Each row comes from the steps of one walk. Every step used is in the known rows, and no mark comes twice. Write the walk behind each row, first mark first.
Known rows
luso -> mozu -> lilur -> mari: [  4 -18  -7   0 -11 -11  47 -24   6  35 -21 -50  -9   6   3  29   0  17
   1  -2  -5 -23  -5  16 -25 -32 -10  17 -50  37 -24]
lilur -> mari -> sanik: [ 13  26   7 -15   6 -26   0  31  45  -5  37  -8   4  56  12  16 -18   6
 -18 -27 -16 -10 -28  -1  -8  19 -20  14  -3  39  -5]
riti -> mazim -> furil -> tezer: [-34 -57   8  -8   6  10  -2   1 -31 -22   7  57 -25  -5 -18  44  -6 -22
  -2 -14 -18  -6  -4  15 -24 -37  -7   1  23  -7  -4]
luso -> liro -> mari: [  2 -11 -18   7   4   2   3  -2   3 -11  34 -14  -4   9  22 -18  29   9
 -12 -11 -33  66  14  25   6 -25 -18  67  -3  -4  -4]
riti -> mazim -> lilur -> mari -> sanik: [ -6  27  -3   4 -19 -25  -3  19  21 -17  -9  31 -59  51  21  43 -37  13
   3 -34 -36 -17 -47 -10  -9  -5  10  10 -43  41   0]
mazim -> riti: [-15  -2   7  18  17 -21  17  15  25  13  15   7  16   1  -9   9 -12   5
  -4   7  -6  -5  -3   9 -12  -9 -23   9  30  20  -5]
lilur -> mozu: [ 11 -12 -18  -1   7  -4   6 -23  15   5 -25 -19  10 -11  -2  -6  24 -13
   1  -2  25 -22 -15  -4   0  -2  19  18  -4  16 -18]
mazim -> mozu -> liro: [ 28  -1   5   5 -24   7  13 -26 -13  22 -27  16  16  26  -8  -8  12   4
   2  43  20 -11  53  19   1  -2   2   7 -12   5   1]
sanik -> mari -> liro -> luso -> riti -> mazim -> lilur -> mozu: [-15  32  21  26   7  26  -2 -15  14  -1 -72  68  -6  21 -49  74  12  23
  46 -27 -23 -41 -35  -4  -5  18  22  32 -23  80  40]
riti -> mazim -> lilur -> mozu -> liro: [ 12  -5 -25  21 -26 -16  -2 -31 -26 -11 -87  25 -16  14   0  33   9  -2
  21   1  15 -21   9 -11  -4  -4  59  28 -47  24  -8]
lilur -> mozu -> mazim -> liro -> furil: [ 45 -17  -3   0  -1 -33 -13 -48   3 -25 -23  37   0  -7 -14  25  30 -23
  30  14  39  21  28  27 -11  16 -22  18 -26  39 -31]
riti -> mazim -> belor: [-20 -34 -26  13 -18   6   5   1   7 -29 -42  55 -55  20 -16  28 -12  -2
  19  -5 -24   5  11  -9   5 -11  38   0 -11  14  22]
lilur -> mazim -> furil -> belor: [ 42 -28   4  12 -49 -42   3   0 -24 -10  25  28  -4  -1 -12  16  34 -30
 -22  -3  -5  -2 -12  33  -7  13 -16  23  14  41  17]
luso -> sanik -> mari: [  1  62  27 -15 -36  -6  27   4   5  -7   4 -35  -2  -8   9 -13  22 -19
  -7  22  -6  14 -10  -1  -8   4  -7  39   3  27 -10]
mari -> liro -> luso -> riti: [ -3  17  30   5  35  31 -10  17   4  12 -16  62  49  38 -41  63 -25  54
   8 -27 -11  -8   7   8   0  49  -3  -4  11  44  59]
lilur -> mari -> liro: [ 20  23  13  -3  38  -4  27   6   9 -23  13  16  -4  33 -15  18  -3  20
   4  -2  17 -12   7  15 -21  11   1  38  -3  40  32]
sanik -> mari -> liro -> luso -> mozu -> lilur -> mazim -> furil -> tezer: [ 10 -21  42 -17 -49  14  48   1 -40   9 -11  14  45  -4 -36  80  22  -3
  40  36  -9 -24 -11  59 -64 -17 -45  14 -20  80  -3]
mozu -> lilur -> mari: [ -6   6  -1 -19   1 -20  25   6  11   6   1 -15 -22  -9   2  23  -6  15
 -19 -19 -23 -21   7  10 -17 -14  -6  17 -37  21 -12]
mari -> liro -> luso: [  6  21  13 -12  13  19  -3  11 -17 -17 -11  50  36  23 -26  40 -30  43
   5   7  17   2  11   4 -10  31  19 -20   8  23  30]
mozu -> liro: [ 17   3   3   2  -9 -13  -3   4 -19  -8 -17   3  36  27  -7  10   4   7
  -3   9   9   8  42   4  -1  22  12  13  -5   8   5]
sanik -> mari -> liro: [ 14  41  21  -3  12  14  21   6   9 -24  17   4   2  10 -32   1  23   1
  30  26  -8  -4   1  23 -11   0  -4  27   6  33  19]
mazim -> lilur: [  8  19  12  11 -15 -14  13   2 -12  20 -31   6 -36  -7  19   1  -7   5
   0   5  -7 -12 -23   6  -2  -9   3 -12 -47  -1 -12]
liro -> furil: [ 18 -17  18 -11   2 -24  -1 -21  16  -5  21  28 -12 -14 -17  19  -7  -5
   3 -14   4  12  10   0 -15   8 -51 -26   1  -3 -18]
luso -> liro -> tezer: [  1  18  -9  -8  -3 -10  -5  24  -5 -14  13  25  35   8   2   1  -8   6
 -13  -9   8  53  20  -3  18 -41 -34  -5 -11 -25 -24]
sanik -> mari -> liro -> luso -> riti -> mazim -> furil: [-35  16  44   0  15  21  -9   8  12 -38  20 104   8  30 -68  93  -5  37
  47 -27 -42 -17  16  24 -12  33  -9  17  45  60  52]
liro -> luso -> sanik: [ -7  39  19 -24 -36   0   3  10 -22   1 -23  12  30   6  13  25 -33  24
 -31   2  18  20   1 -18  -5  36  14  -8   7  19   3]
luso -> sanik -> mari -> liro: [ 18  79  26 -16 -11  11  41   9  -6 -21   6 -17   2   6  -8  -1  14   2
   8  40   0  14  -1  18 -16   7  10  46   0  44  12]
riti -> mazim -> liro -> mari: [-19 -22 -36  15   0   1 -14 -30   4 -43   5  45 -63  28 -17  12  29  -1
   9  13 -29  70  21  11   9 -35   4  50  -4  17  30]
riti -> mazim: [-26 -16 -21  10  -9  14 -17 -13 -10 -29 -14  35 -29   4 -10  28 -10   1
  20 -10 -13   3   5 -15   3 -16  29  10   6   2  18]
lilur -> mozu -> mazim -> furil: [ 17 -26   4  -5 -15 -21 -10 -23   5 -22   9   8  24 -21   8  13  22 -15
  21   2  24 -32   7  36 -20  30   9  26   8  35 -28]
sanik -> mari -> liro -> tezer: [ 12  47  24 -12   1  -2   5  19  32 -33  32  31  26  13 -51  -3  10  -4
   9  27   6  22   2   4  -6 -18 -52  -9   1  22  14]

Which walk is each row?
[ 24  35  47  29 -47  18  11 -19 -25   5 -52  10  31  29  -8  40  -3  28
  57  37   7 -17 -22  36 -29  29  -2   9 -48  76  11]	sanik -> mari -> liro -> luso -> mozu -> mazim -> lilur
[-27   5 -20   1  -9   5 -24  -9 -32 -39 -42  91 -18  36 -25  62 -20  25
  21   4   4  33  30 -13  11  -7  38  -9   4  14  25]	riti -> mazim -> liro -> luso
[-17 -14 -13  39   4  11  -8 -28  11  26 -76  30 -38   0  -9  46  11   1
  22 -41 -22 -39 -39  -9   9  -9  27  31 -41  40  16]	luso -> riti -> mazim -> lilur -> mozu
[ 35  -1 -30   2 -11 -16 -33 -13  41 -24  19  -9  11  46  13  -2  40 -13
   0  17 -16  48 -16  37   4  21  -6  58 -24  68 -12]	lilur -> mozu -> mazim -> liro -> mari -> sanik
[ 17  83  30 -25 -23  -6  22  20  17 -30  22  10  28   7 -28  -4   1  -3
 -14  40  15  40   1   0  -8  -9 -38   8  -4  35   8]	luso -> sanik -> mari -> liro -> tezer
[  1  -3 -13 -14 -25  21  29 -24  -5  42 -20   2 -31 -34  -1  -1   0  15
  -4  37 -19 -28  17  26  -2 -46   1 -23 -45  -3 -25]	mazim -> mozu -> lilur
[ 44 -15  67   5  17 -19  14  -2 -21  -8 -16  53 -18   8  -7  46  -8 -13
  -3 -16   7 -12 -18  38 -61  12 -69  21 -57  50   7]	mozu -> mazim -> lilur -> mari -> liro -> furil -> tezer
[-11 -19  -8  -9 -36  10  18 -18 -17  42 -42 -15  30  -4  -8  53 -28  43
   2   8  -5  -9  -1   5 -12 -11   9 -42 -37  21 -25]	liro -> luso -> mozu -> lilur
[ 11  22  12 -25   0  18  39 -11  -1  20 -21  49  -5  11 -25  44 -27  56
 -11  22   4 -38  28  27 -25  -5   3  -9 -37  44  15]	mazim -> mozu -> lilur -> mari -> liro -> luso
[ 18   1  18  -2 -36  11  -3 -20 -19  20 -40  50  47  37 -17  18 -11  27
  -6  31  28 -10  55   6   1  25   1 -19   0  13  10]	mazim -> mozu -> liro -> luso
[ 13  11  -3  13 -10  -5 -18  -6 -27 -25 -19  28   2  23   4  13  14  -4
  24  28  10  25  30  31   5   8   9  24 -22  25   7]	mozu -> mazim -> liro
[ 20   1  -7  -3  13   5  62 -18  -2  20 -18 -31  -2  18 -13  42  -8  39
  15  16   5 -23   4  35 -33 -28   9  23 -55  54  -2]	luso -> mozu -> lilur -> mari -> liro
[ -8 -42  30 -17  13  -5  17  14 -21   9  19  22   2 -10 -10  16   4 -23
 -21  -4  -4  -9  -8  30 -26 -22 -38  -8  16 -10 -22]	mazim -> furil -> tezer
[  6   3   0 -13 -13   0  40 -22  16  35 -11  -2 -41 -12   0   2   4  12
 -16  15 -12 -41  15  24 -15 -40 -16  11 -44  19 -17]	mazim -> mozu -> lilur -> mari
[-12  64  41 -21 -48  -4   8  10  -3  -9  -8  -3  29   4  -1  14  -2   3
 -16   8  -1  16  -8 -14  -8  31  -7  15  16  37  -2]	liro -> luso -> sanik -> mari
[-56 -60  38   1  16  25 -26  14 -20   7 -12  98  18  18 -44  93 -21  10
  -9 -60 -38 -14  -5   6 -15   7 -31  -7  37  22  30]	liro -> luso -> riti -> mazim -> furil -> tezer
[ 38  10  -5  12 -19 -30  15 -19 -16  19 -74  -9  12  10   9   5  19  -2
   1  11  28 -24   4   5  -4  11  32  18 -55  22 -25]	mazim -> lilur -> mozu -> liro
[  2  24   4  16  13  -2  22  -5 -12 -34 -33  56 -68  30  -6  45 -22  24
  23  -8  -3 -19 -11   5 -22 -14  31  36 -44  40  37]	riti -> mazim -> lilur -> mari -> liro
[ 17  -3   5   7   1  27  20 -19 -19  13 -29  15  50  39 -23  48 -27  47
  28  24  34  -1   1  11 -15  14  17 -19  -5  41  19]	mari -> liro -> luso -> mozu
[  4  44  34 -11   0  14   4  12   4 -27   4  36  31  20 -40  29  -1  22
  21  14   0  -2   3   7 -12  27  -4   2  18  40  27]	sanik -> mari -> liro -> luso
[ 20 -46  -2  35 -41   6  14 -19   3  11 -53 -12   7  31   6  13   2  -4
  35  24   4  -3   4  28 -10  16   8   9 -36  49   0]	luso -> mozu -> mazim -> belor
[  38   34   23   -4 -103    2    7  -17  -45    8  -53   30   57   32
   18   27    3    5    0   50   44    7   49    2  -17   51    1   36
  -13   61   28]	lilur -> mazim -> mozu -> liro -> luso -> sanik
[-48 -19   9  18   3  29 -42   2   1  -1 -31  76  16  29 -34  79 -27  34
  14 -57 -34  -5   2 -26  12  29   7   0  22  31  52]	liro -> luso -> riti -> mazim
[ -1  -8   8  30 -26 -26   9  16  14  -4  10   9  25   3   3  19  10 -16
  26  13   1  -4  -8   9 -24   8 -38  46  23  55  19]	lilur -> mazim -> riti
[ 26 -24   2  12 -27   5   3 -41  16  16   8   2   3  28  -9 -32  38   2
 -18  40  -7  28  48  30  -2  -2 -30  42  -7  17  15]	mazim -> mozu -> liro -> mari
[  4  64  17 -45 -12  -6  43  22 -21  -7 -22  16  16   7  -1  61 -45  60
 -36   2   2  -1  17   8 -31  26  27  16 -34  55  15]	mozu -> lilur -> mari -> liro -> luso -> sanik
[ -3 -44  15 -24 -40  -9  20  19 -41   7   5  12  -1 -42   3  45  19 -29
  -2   5 -26 -18  -6  42 -43 -28 -39  12 -26  24 -19]	mozu -> lilur -> mazim -> furil -> tezer
[ 26 -37  32  -2   7 -11 -14 -13 -34 -12 -15  54   0   5 -18  34  16 -35
   3   9   9  39  19  34 -25 -10 -65   2 -22  14 -16]	mozu -> mazim -> liro -> furil -> tezer
[ 36 -12  -6  17 -21 -32   6 -32  15  13 -37 -23  -3  12   8 -17  44  -5
 -21   8   0  16   0  15  -9  13   0  54 -50  35 -10]	mazim -> lilur -> mozu -> liro -> mari
[ -3 -50  37  -7  -8   2 -13  11 -33  -8  16  25  24 -13   3  23   6 -28
  -8  -2  -5 -10   0  45 -32   7 -33  10   8  11 -12]	mozu -> mazim -> furil -> tezer
[-11 -26   1  21 -62 -16  24  -5  -3  37 -32  -5  57  -2  -4  70 -19  26
  30  21  -3 -17  -7  14 -36  -3 -28   5 -14  79  -6]	liro -> luso -> mozu -> lilur -> mazim -> riti
[ 24  -7  53 -18  32   7  26  -3   3 -11  23  33   1  -9 -55  24  23 -32
   8   6  -7  10 -10  26 -42 -21 -79   5   6  23  -4]	sanik -> mari -> liro -> furil -> tezer
[ 32 -26 -10  -6 -62 -43  15   6 -36   4  15  16 -15 -34 -13  34  22 -11
 -30   2 -35 -10  -5  42 -13  -7  -7   6 -23  40  -4]	mozu -> lilur -> mazim -> furil -> belor
[ 34 -22 -13  11 -32 -12   0 -12  35  17  24 -50  48  80   4   6  11  16
  -6  15 -23  49  -1  24  -6  15 -26  28 -14  49  -7]	luso -> mozu -> liro -> mari -> sanik
[-16   6   3  21 -12 -19   6  -8  -2 -18 -34  38 -73  18  12  32 -14   3
   8 -28 -13 -19 -19 -12 -14 -16  14  30 -40  25  15]	riti -> mazim -> lilur -> mari
[  0  17  32  -7  22  31  29  -6  20  48 -27  59   7  25 -41  67 -20  66
  -8 -11 -22 -49  23  31 -14  12 -21   7 -35  65  42]	mazim -> mozu -> lilur -> mari -> liro -> luso -> riti
[ 25 -10   1  16 -54  16   6 -30  -6  14 -13  16 -10  -2  11  -8  32 -26
  32  39  17 -21   5  15  -9  -6 -26  31 -15  34  21]	lilur -> mazim -> mozu
[ 16  16  33  22 -25 -30  -5   1  -5  -7 -25   6 -22  14  33   9  -3  -1
   2 -18  -2 -26 -16  17 -24  29 -13  39 -55  43   6]	mozu -> mazim -> lilur -> mari
[ 43 -21 -13   1 -51 -31  37 -48 -20  16 -29   8 -23  -7 -10  58  24  -7
  54  38   9  30  24  37 -28 -35 -50   2 -70  51 -28]	luso -> mozu -> lilur -> mazim -> liro -> furil
